Each row comes from the steps of one path. Every step used is in the known rows, and no mark comes twice. Write the path behind each row, first mark first.
Known rows:
fure/tuge/luvase: [-3.44 -3.71  0.57 -0.98 -1.71 -1.56 -0.53  1.74 -1.73 -0.58 -4.00 -0.35
  2.29 -1.99  0.51  1.96 -0.74 -1.02  0.70  0.91  0.97]
fure/tuge: [-2.03 -3.46  1.00  0.67 -3.51  1.17  0.00  2.45 -1.18 -0.08  0.00 -1.38
  4.09 -1.51  1.22  0.37 -0.71 -1.20  0.91  0.00  1.95]
vebi/luvase/novan: [ 0.49 -1.72  1.09  3.82 -2.09  3.19 -0.39  0.21 -1.97  1.40  2.90  0.30
 -0.22  2.58  2.42 -2.94  1.20 -2.37 -1.37  0.34  1.89]
novan/fure/tuge: [-4.50 -0.93  0.85 -0.98 -3.28  1.12  0.08  2.85  1.08 -0.26 -0.58 -2.81
  4.54 -2.59  1.26 -0.88 -1.04 -1.18  1.12 -0.27  0.07]
fure/pari/luvase/novan: [-3.05 -0.04  1.86  1.60 -1.44 -0.50  0.09  0.43 -1.78  0.95 -2.74 -0.53
  1.69  2.09  0.94 -0.46 -0.82 -2.55 -0.85  1.13  0.42]
pari/luvase/novan/fure: [-3.56  2.32  1.09  0.29 -0.52  0.30  0.07  0.21  0.68  0.50 -2.58 -3.10
  0.92  0.24  2.14 -1.82 -0.15 -1.23 -0.56  0.37 -1.49]
luvase/novan/fure: [-2.78  1.53  1.18  0.57 -1.45  1.65  0.36  0.41  0.98  0.59  0.03 -3.29
  1.51  0.06  2.88 -3.13  0.07 -2.10  0.10  0.08 -0.98]
novan/fure/tuge/luvase/vebi: [-4.94 -1.86  1.23 -1.84 -1.52 -1.97 -1.02  4.85 -0.19 -1.10 -2.79 -2.53
  1.83 -5.65  0.58  1.68  3.11 -2.70  0.13  0.62 -0.01]
novan/fure/duzon/luvase/vebi: [-1.37 -1.39  1.14 -0.59 -0.11  0.04 -0.17  4.42  0.58  1.93  0.85 -3.79
  0.51 -3.38  2.00  1.64  3.36 -0.30 -1.13 -0.12 -1.12]
tagebu/luvase/novan: [ 1.56 -2.60  2.54  3.04 -1.78  2.98  0.42 -0.91 -1.94  0.92 -0.11  1.78
  0.51  2.17  3.63 -0.97  1.16 -3.92  0.04  0.19  2.50]
novan/fure/vebi: [-0.64 -1.37  0.53 -1.26 -1.51 -2.07  0.41 -1.00  0.98 -1.04  0.42 -2.41
  3.13 -0.69  1.72 -1.36  1.79  2.59  1.50  0.54 -2.42]
pari/luvase: [-0.29 -2.05  0.84  1.22  0.13 -0.35 -0.42  0.01 -2.06  0.06 -3.30 -0.91
  0.33 -0.25  1.63  2.40  0.32  1.10 -0.58  0.56  0.80]
vebi/luvase/novan/fure: [-2.61  1.06  0.95  1.30 -1.72  2.68 -0.27  0.86  0.83  1.00  1.81 -1.75
  0.76  0.46  2.52 -3.87  0.69 -1.95 -0.79 -0.18 -0.49]
novan/fure: [-2.26 -0.26  0.97 -0.39 -1.21  1.49  0.11  0.92  1.18  0.11  0.11 -2.88
  1.87 -1.99  2.91 -1.29  0.28 -0.29  0.70 -0.49 -0.68]
fure/vebi/luvase: [ 2.02 -4.42  0.36  1.83 -1.94  0.49 -0.61 -0.40 -1.62  0.00  3.85  1.40
  1.28  0.83  1.30 -1.16  2.64  2.24 -0.28  0.38  0.65]
pari/fure/vebi/luvase/novan: [-0.33 -2.90  0.68  2.74 -3.42  0.29 -0.05 -0.91 -1.58  1.59  2.32  0.46
  2.20  3.17  0.86 -2.74  1.94 -0.69 -0.90  1.31  1.01]
tagebu/luvase/novan/fure: [-1.77  0.41  1.98  0.69 -1.50  2.43  0.34 -0.05  0.95  0.77 -0.57 -0.52
  1.34  0.20  3.52 -2.33  0.53 -3.14  0.34 -0.20  0.00]
duzon/fure/tuge: [-2.51 -3.93  0.85  0.15 -3.33  1.31  0.00  1.76 -1.45 -0.29  0.19  1.87
  2.53 -0.73  1.63  0.99 -1.24 -1.08  0.53  0.04  1.02]
tuge/luvase: [-1.16 -3.75  0.66 -0.15 -0.12 -1.22 -0.52  0.05 -2.08 -0.26 -3.38 -0.08
  0.07 -1.13  1.79  1.87  0.42 -0.25  0.36  0.80  0.64]
duzon/luvase/novan/fure/vebi: [-1.25  0.16  0.26 -0.84 -1.46 -2.10  0.90 -1.30  0.87 -0.74  0.31 -4.33
  3.38  1.52  1.87 -1.92  1.29  2.80  0.82  0.58 -3.08]
novan/fure/pari/luvase/vebi: [-4.64 -0.43  2.02 -1.14 -0.86 -1.73 -0.85  4.35  0.03 -0.30 -2.39 -2.21
  1.94 -4.35  0.61  2.03  2.87 -1.94 -0.66  0.47 -0.22]

Write each row's path:
[-2.05 -0.10  0.55 -1.48 -1.09 -3.45  0.31 -1.48  0.58 -1.00 -1.71 -2.20
  2.21  0.57  1.20 -2.12  1.52  1.09  0.97  1.35 -3.10] -> tuge/luvase/novan/fure/vebi
[ 0.01 -2.44  0.17  0.52 -1.84  0.35 -0.54 -0.06  0.28 -0.08  3.39  0.24
  1.67 -0.09  1.34 -2.11  2.40  2.26 -0.11  0.30 -0.76] -> novan/fure/vebi/luvase
[-1.20  0.03  1.15  0.96 -0.69  2.11 -0.33  1.71  1.47  4.26  1.43  1.41
 -1.21  0.63  1.24 -3.35  0.25 -3.11 -1.67  0.66 -1.41] -> vebi/luvase/novan/fure/duzon
[-1.03 -1.33  0.24 -0.68  0.10  0.84  0.55  1.62  1.09  2.97  0.11 -2.95
  0.99 -0.20  2.32  0.86 -0.69  1.94 -0.71 -0.30 -1.86] -> novan/fure/duzon/luvase
[-5.47 -1.68  0.44 -2.27 -1.61 -1.74 -0.43  2.15  0.04 -0.79 -4.45 -1.48
  2.76 -2.98  0.54  0.87 -0.98 -1.05  0.84  0.63 -0.50] -> novan/fure/tuge/luvase
[-0.20 -2.90  1.08  0.81 -0.87  0.51 -0.18  3.53 -1.55 -0.20  1.36 -4.81
  1.51 -2.84  2.90  2.77  3.84  0.69 -0.47 -0.45  0.96] -> duzon/luvase/vebi
[-4.78  0.22  0.84  0.28 -3.74  2.07 -0.18  2.83  0.80  0.40  0.80 -1.88
  3.71 -0.73  0.98 -2.92 -0.76 -2.57 -0.11  0.02  0.32] -> vebi/luvase/novan/fure/tuge
[-3.25 -3.94  1.99 -0.18 -2.37  0.53  0.21  1.17 -1.24  0.57  0.60  3.57
  2.37  0.06  1.82  0.71 -1.58 -1.69  0.50  0.16  0.57] -> duzon/fure/pari
[-0.71 -0.10  1.31  2.43 -0.67  0.31 -0.08 -0.53 -2.28  0.68 -2.48 -1.44
 -0.02  2.28  1.87 -0.29  0.22 -1.56 -1.10  1.04  0.57] -> pari/luvase/novan
[-1.65  0.78  0.64 -0.75 -1.05 -3.00  0.34 -1.59  0.60 -0.86 -1.68 -2.63
  2.40  1.06  1.05 -1.78  1.45  1.75  0.54  1.24 -3.01] -> pari/luvase/novan/fure/vebi
[ 0.28 -1.02  0.99  2.06 -0.83  1.34  0.67  0.46 -1.20  3.08  0.49 -2.16
  0.21  3.05  2.34 -0.76 -0.31 -0.86 -1.39  0.49 -0.37] -> fure/duzon/luvase/novan
[-3.13  1.68  0.68  0.16 -1.19  1.43  0.73  0.49  0.98  0.65 -0.05 -5.27
  2.18  0.73  3.19 -1.92 -0.34  0.10 -0.17 -0.40 -1.61] -> duzon/luvase/novan/fure
[-4.25 -4.79  0.70  0.26 -5.27  0.28  0.37  2.41 -0.74  1.31 -1.15 -1.22
  6.51 -1.43 -0.12  1.08 -1.00 -1.43  0.85  0.68  2.67] -> pari/fure/tuge
[-3.23 -2.07  1.66  0.06 -0.91 -1.26 -0.26  1.17 -1.56  0.38 -3.48  0.22
  2.50 -0.42  0.42  2.26 -1.01 -0.11 -0.31  0.64  0.71] -> fure/pari/luvase
[-4.08 -0.39  1.72 -0.09 -3.56  1.87  0.35  2.06  0.91  0.03 -1.14 -0.83
  4.11 -0.97  1.80 -1.67 -0.81 -3.58  0.83 -0.04  0.70] -> tagebu/luvase/novan/fure/tuge
[-4.09  1.27  0.90 -0.58 -0.69 -0.22 -0.03  0.29  0.60  0.26 -2.71 -2.66
  0.68 -0.34  2.24 -2.10 -0.11 -2.14  0.01  0.58 -1.58] -> tuge/luvase/novan/fure
[ 1.10 -2.05  0.88  2.97 -2.31  0.93 -0.21 -0.93 -1.77  0.66  3.11  0.38
  0.72  3.17  1.64 -3.23  2.05 -0.62 -0.85  0.94  0.57] -> fure/vebi/luvase/novan
[-1.40 -3.36  1.43 -0.14 -0.31 -1.50 -1.08  3.23 -1.90 -0.71 -2.01 -1.50
 -0.22 -4.23  1.62  2.42  4.28 -2.07 -0.22  0.76  1.00] -> tuge/luvase/vebi
[-5.25 -0.02  1.49 -1.31 -0.80 -1.47 -0.22  1.52  0.31  0.28 -3.97 -0.99
  2.89 -1.38  0.47  1.28 -1.30 -0.13 -0.11  0.45 -0.78] -> novan/fure/pari/luvase
[-0.14 -1.05  0.84  2.31 -1.35  1.61  0.77 -0.19 -1.83  0.92  0.59 -4.18
  1.51  2.82  3.23 -0.56 -0.06  0.15 -0.62  0.05  0.51] -> duzon/luvase/novan
[-1.38 -1.42  1.14  1.42 -0.80 -0.43 -0.14 -0.47 -2.33  0.40 -2.62 -0.79
 -0.24  1.53  2.06 -0.79  0.31 -2.57 -0.40  1.21  0.44] -> tuge/luvase/novan
[-0.81 -4.37  0.17  0.29 -1.50  0.12  0.77  1.29 -0.39  4.24 -0.39 -1.66
  2.50  0.84  1.17  2.45 -0.61  1.82 -0.98  0.45  0.11] -> pari/fure/duzon/luvase
[ 0.82 -2.28  0.71  2.66 -2.10  0.95 -0.28 -1.33 -2.01  0.52  3.18  2.41
 -0.21  3.66  1.89 -2.77  1.79 -0.59 -1.07  0.99 -0.06] -> duzon/fure/vebi/luvase/novan
[-5.23 -4.81  0.40 -1.26 -3.22 -2.44 -0.33  1.71 -1.42  0.58 -4.90 -0.25
  4.20 -2.02 -0.61  2.47 -1.06 -1.23  0.57  1.43  1.60] -> pari/fure/tuge/luvase
[-4.71 -2.30  0.88  0.46 -3.31 -1.34  0.07  0.89 -1.71  1.02 -3.88 -0.93
  3.10  0.92  0.05 -0.28 -0.82 -3.39 -0.25  1.66  1.23] -> pari/fure/tuge/luvase/novan
[-4.68 -4.30  1.22 -1.08 -2.78 -2.51 -0.86  4.51 -1.33 -0.10 -3.18 -1.54
  3.08 -4.88 -0.24  2.92  3.12 -2.79 -0.03  1.27  1.70] -> pari/fure/tuge/luvase/vebi
